Each row comes from the steps of one walk. Every step used is in the known rows, and no mark comes twice. Write the walk behind each row, first mark first.
Known rows
H-D-S: [-0.30  2.25  0.67 -1.06  1.78  1.82 -3.05 -0.44  0.19  0.60 -0.87  1.76
 -3.51  1.35  1.25  1.57 -0.22  2.95  0.94 -2.11]
N-H-D-S-R: [ 0.11  0.51 -1.24 -1.72  1.24 -2.21 -3.26  0.31  0.43  1.54  4.11  4.42
 -4.89  2.35  0.15  4.70 -6.12  3.56  0.32 -3.52]
N-Q-S-R: [-1.69  1.09 -0.87 -1.70 -2.35 -1.97 -1.88  1.97 -0.64  0.25  0.87 -0.04
 -2.85  1.15  0.65  3.00 -6.61  2.48 -0.22 -4.54]
R-H-D: [ 2.02 -0.84  0.92 -1.49  0.91  1.58 -1.72  3.56 -1.15  1.45 -1.72 -1.80
 -1.89  3.54  1.09  0.32  2.93  2.04  1.29 -1.09]
R-D: [ 0.92  0.75  1.67 -0.18 -0.15  0.44 -0.78  1.32  0.90  1.04  1.58 -2.47
 -0.40 -1.51 -0.09 -0.03  4.81  0.77  0.35  0.46]
S-N: [ 0.73 -1.08 -0.38 -0.57 -0.94 -0.91 -1.80 -0.24  0.19  0.08  3.53 -0.66
 -2.25  1.57 -1.21  1.05 -3.01 -0.82 -0.35  1.52]
N-D: [ 0.00  1.00 -0.08 -0.21 -1.52 -0.63 -2.26  2.10  0.16  2.03  5.16 -0.73
 -0.14 -0.65  2.21  0.74 -0.54 -0.11 -0.24 -2.15]
Q-H-D-S-R: [ 0.45  1.10 -0.48 -2.82 -0.09 -0.86 -2.11  0.22 -0.70  0.76  3.72  2.17
 -4.75  2.01  0.28  3.52 -6.25  4.64  0.06 -1.63]
S-R: [-0.46 -1.20 -1.27 -0.53 -0.18 -3.49 -1.17 -0.14 -0.05  0.33  2.32  1.03
 -0.82  0.63 -1.03  2.50 -2.50  0.57 -0.01 -0.70]
N-R-D-S: [-1.79  2.10  1.00 -1.23 -1.42 -2.85 -2.08  3.80  0.84  2.01  3.04  0.17
 -3.49 -2.14  0.12  0.81  1.78  3.17 -0.08 -0.15]
D-S-N-R-Q: [-1.38 -0.24 -1.84 -2.08 -3.12 -4.18 -3.61  2.03  0.13  2.10  4.63  2.40
 -6.69  1.31 -0.29  1.06 -3.71  1.96 -0.62  0.00]
D-S-R: [-1.70  1.44 -1.10 -0.89 -1.19 -2.78 -2.62 -1.21  0.12  0.12  1.99  3.35
 -2.89  0.68 -0.45  3.17 -3.63  1.96 -0.01 -0.77]
H-D-S-N-Q: [ 0.34  1.20  0.70 -2.02  0.65  1.03 -6.53  1.75  0.48  1.44  1.21  1.12
 -6.00  3.89  1.79  2.22 -3.86  2.51  0.44 -4.10]
R-D-S-N: [ 0.45  2.14  1.49 -1.11 -2.10  0.45 -4.02  0.24  1.14  0.76  4.86 -0.60
 -4.74  0.24 -0.81  1.73  1.01  1.32  0.10  1.64]
D-S: [-1.28  2.54  0.15 -0.41 -0.94  0.62 -1.59 -1.06  0.13 -0.18 -0.42  2.15
 -2.07  0.24  0.52  0.84 -0.90  1.44  0.04 -0.19]
N-Q-H-D-S: [ 0.89  2.32  1.15 -2.84  0.14  2.60 -2.50  2.33 -0.46  1.26  0.08  0.81
 -4.34  2.05  3.23  1.02 -4.41  4.54 -0.09 -4.69]
R-H-D-S-N: [ 1.50  0.51  0.81 -2.46 -0.86  1.30 -4.94  2.50 -0.91  1.35  1.17  0.28
 -6.17  5.36  0.42  2.03 -0.85  2.65  1.02  0.31]
N-Q: [ 0.05  0.05  0.24 -0.55 -0.19  0.13 -1.58  2.27  0.13  0.68 -1.42  0.00
 -0.30  0.78  1.85 -0.08 -0.70  0.53 -0.21 -3.87]
S-R-H: [ 0.66 -1.82 -0.81 -1.37 -2.01 -3.02 -1.21  2.81 -1.27  1.17  1.05  0.13
 -1.21  2.67 -0.80  2.02 -0.10  1.15  0.45  0.05]
Q-H-D-S-N-R: [ 0.07  0.15 -0.36 -3.51 -1.03 -2.21 -2.68  3.43 -0.65  1.68  6.84  1.02
 -7.34  2.25 -0.12  2.18 -8.85  4.24 -0.71  0.14]
N-R-D: [-0.60 -0.28  0.84 -0.84 -0.43 -3.39 -0.69  4.73  0.67  2.26  3.55 -2.12
 -1.45 -2.22 -0.24  0.03  2.54  1.76 -0.14 -0.05]
Q-S-N-H-D: [ 1.11  0.20 -0.23 -2.21 -0.75  1.13 -1.68  1.26 -0.20  0.60  5.68 -0.40
 -6.25  3.02 -0.66  3.04 -8.75  2.25 -0.05 -1.35]
R-H-D-S: [ 0.79  1.68  1.22 -1.93 -0.13  2.30 -3.19  2.81 -1.03  1.27 -2.31  0.58
 -3.89  3.62  1.52  1.03  1.91  3.47  1.36 -1.32]
H-D: [ 0.88 -0.32  0.45 -0.65  2.58  1.23 -1.68  0.54  0.01  0.75 -0.67 -0.56
 -1.50  1.29  0.75  0.71  0.64  1.49  0.91 -1.75]

Which walk is each row?
[ 1.69 -0.35 -1.16 -2.73 -1.90  1.13 -2.14  0.96 -0.23  1.55  5.50 -0.29
 -7.46  3.27  0.08  2.26 -6.56  2.65  0.09 -2.17]  R-Q-S-N-H-D
[ 2.21 -2.05 -1.54 -3.00 -0.21 -1.53 -0.86  0.63 -0.86  1.94  3.98  0.11
 -4.09  2.17  0.63  2.08 -3.34  3.67  0.18 -2.08]  S-R-Q-H-D
[ 1.80 -0.48 -0.62 -1.86 -2.71  0.70  1.82  0.32 -0.78  0.80  2.05 -0.45
 -1.81  0.30  0.83 -1.15 -1.33  1.63 -0.67  0.12]  R-Q-H
[-0.88  1.01 -0.68 -1.50  1.61 -1.53 -4.00 -0.68  0.15  0.89  1.29  2.87
 -4.35  2.04  0.26  3.95 -3.01  3.54  0.85 -2.53]  H-D-S-R
[ 0.12  0.88 -1.86 -2.65 -3.60 -2.18 -0.74 -0.62 -0.70  1.00  4.20  2.76
 -4.64  1.12  0.27  2.10 -4.73  3.58 -0.68 -0.66]  D-S-R-Q-H
[ 1.28  0.19  0.43 -1.88 -1.70  0.88  0.60  2.68 -0.74  0.61  1.36 -0.79
 -0.82  0.77  1.83 -0.54 -4.20  1.53 -0.97 -2.75]  N-Q-H
[ 1.53 -1.96 -0.37 -1.96  0.68 -1.90 -2.73  3.38 -1.27  1.84  0.34 -0.45
 -2.76  4.09  0.00  2.85  0.47  2.51  1.31 -1.61]  S-R-H-D
[-0.27  0.57 -1.59 -2.00  0.33 -1.78 -4.35 -0.72  0.13  1.88  1.01  2.96
 -5.51  2.45  1.07  3.11 -0.84  3.87  0.99 -3.33]  H-D-S-R-Q
[ 0.39  0.88 -0.72 -1.25 -2.36 -0.93 -2.46 -0.48  0.64  0.58  5.58  3.38
 -4.89  2.13 -0.78  2.58 -6.95  0.63 -0.92  0.27]  D-S-N-H
[ 1.54  1.07  0.50 -2.89 -0.89  1.78 -2.76 -0.03 -0.41  0.50  5.14  0.81
 -6.19  3.04  0.04  2.02 -6.34  3.24 -0.22  0.53]  Q-H-D-S-N
[-2.24  0.58 -1.62 -1.93 -3.40 -2.56  0.35  3.38 -0.91  1.28  1.57 -0.62
 -4.19 -0.61  0.32 -0.04 -3.23  2.93 -0.32 -1.54]  N-R-Q-S
[ 0.45  1.56  0.08 -1.28  1.22  1.04 -2.14  0.53  0.47  1.26  1.50  3.19
 -4.23  1.74  1.20  2.31 -3.58  3.04  0.27 -2.80]  N-H-D-S
[ 1.29 -3.05 -0.21 -2.75 -0.26 -3.09 -3.53  6.83 -1.25  2.83  3.24 -1.76
 -5.20  4.53 -0.45  1.42 -2.23  2.19  0.48  0.18]  S-N-R-H-D
[ 0.69 -0.23 -0.34 -0.82 -2.35 -1.40 -4.11  1.96  0.37  2.12  8.43 -0.92
 -2.33  1.07  0.94  1.62 -3.54 -1.01 -0.58 -0.48]  S-N-D
[-0.83  1.64  0.39 -1.32 -2.40 -1.49 -1.39  1.26  0.04  0.44  3.89 -2.22
 -3.06 -1.17 -1.27  2.92 -0.71  2.80  0.35 -0.40]  Q-S-R-D
[-1.73  0.90 -1.23 -1.13 -2.34 -2.08 -0.47 -0.21 -0.72 -0.57  2.33  0.28
 -2.70  0.42 -1.22  3.06 -5.88  2.12  0.02 -0.87]  Q-S-R
[-0.70  0.57  0.37 -2.50 -0.37 -1.73 -3.12  6.32 -1.19  2.39 -0.36  1.01
 -5.03  2.92  1.30  1.17 -0.25  4.36  0.88 -1.66]  N-R-H-D-S
[ 0.51 -0.40  0.34 -0.70 -0.34 -2.88 -1.86  1.02  0.80  1.30  3.92 -1.20
 -1.18 -0.88 -1.04  2.57  2.30  1.29  0.37 -0.12]  S-R-D
[ 2.07 -0.34  0.60 -1.95  0.83  1.85  0.40  1.21 -0.83  0.69  1.78 -1.23
 -2.07  1.25  0.83  0.31 -2.85  2.67  0.06 -0.76]  Q-H-D
[-1.99  0.44 -0.93 -1.58 -2.06 -4.04 -3.22  2.26  0.13  1.07  5.17  2.39
 -5.33  0.94 -1.03  1.70 -6.05  1.55 -0.78  0.83]  D-S-N-R
[-0.07  0.58 -1.07 -1.84 -3.95  0.31 -1.54 -0.40 -0.50  0.14  3.45 -1.15
 -5.52  1.78 -0.58  0.69 -3.92  1.03 -0.07  0.49]  R-Q-S-N
[-0.78  1.82  0.71 -1.88 -2.52 -1.46 -2.67  3.13  0.18  1.28  2.67 -2.22
 -3.38 -0.43  0.52  2.91 -1.52  3.26  0.13 -4.08]  N-Q-S-R-D
[-0.58  1.65 -0.59 -1.94 -4.27 -3.15 -5.00  3.84 -0.96  2.93  5.40  1.55
 -3.29  2.34  1.96  3.52 -1.58  2.36  0.21 -2.39]  N-D-S-R-H
[ 2.19  0.52 -0.40 -3.41 -1.94  1.72 -2.99 -0.12 -0.45  1.40  4.62  0.79
 -7.57  3.34  0.80  1.29 -4.51  3.58 -0.08 -0.29]  R-Q-H-D-S-N
[-0.25  3.29  1.82 -0.57 -1.09  1.08 -2.12  0.41  1.08  0.77  1.03 -0.12
 -2.47 -1.35  0.46  0.71  3.91  2.21  0.43  0.36]  R-D-S
[ 0.41  1.30  0.32 -1.50  0.80  0.90 -4.86 -0.75  0.40  0.56  2.24  1.11
 -5.69  3.14 -0.01  2.43 -3.22  2.12  0.56 -0.36]  H-D-S-N
[ 0.31  0.13 -0.18 -2.68 -1.38 -0.49 -2.12  3.54 -1.92  0.88  0.12 -1.46
 -4.48  3.83 -0.09  3.23 -2.62  4.19  1.31 -2.10]  Q-S-R-H-D
[ 1.38  1.61 -0.03 -2.78 -1.02  2.52 -1.25  0.10 -0.63  1.32  1.12  1.12
 -5.32  1.73  2.09  0.29 -1.48  4.43  0.24 -1.76]  R-Q-H-D-S
[ 2.82 -1.28  0.61 -3.02 -0.03  1.15 -2.88  3.03 -0.49  1.54  4.08 -1.64
 -4.52  3.67  1.44  1.19 -6.45  2.22 -0.50 -2.81]  S-N-Q-H-D
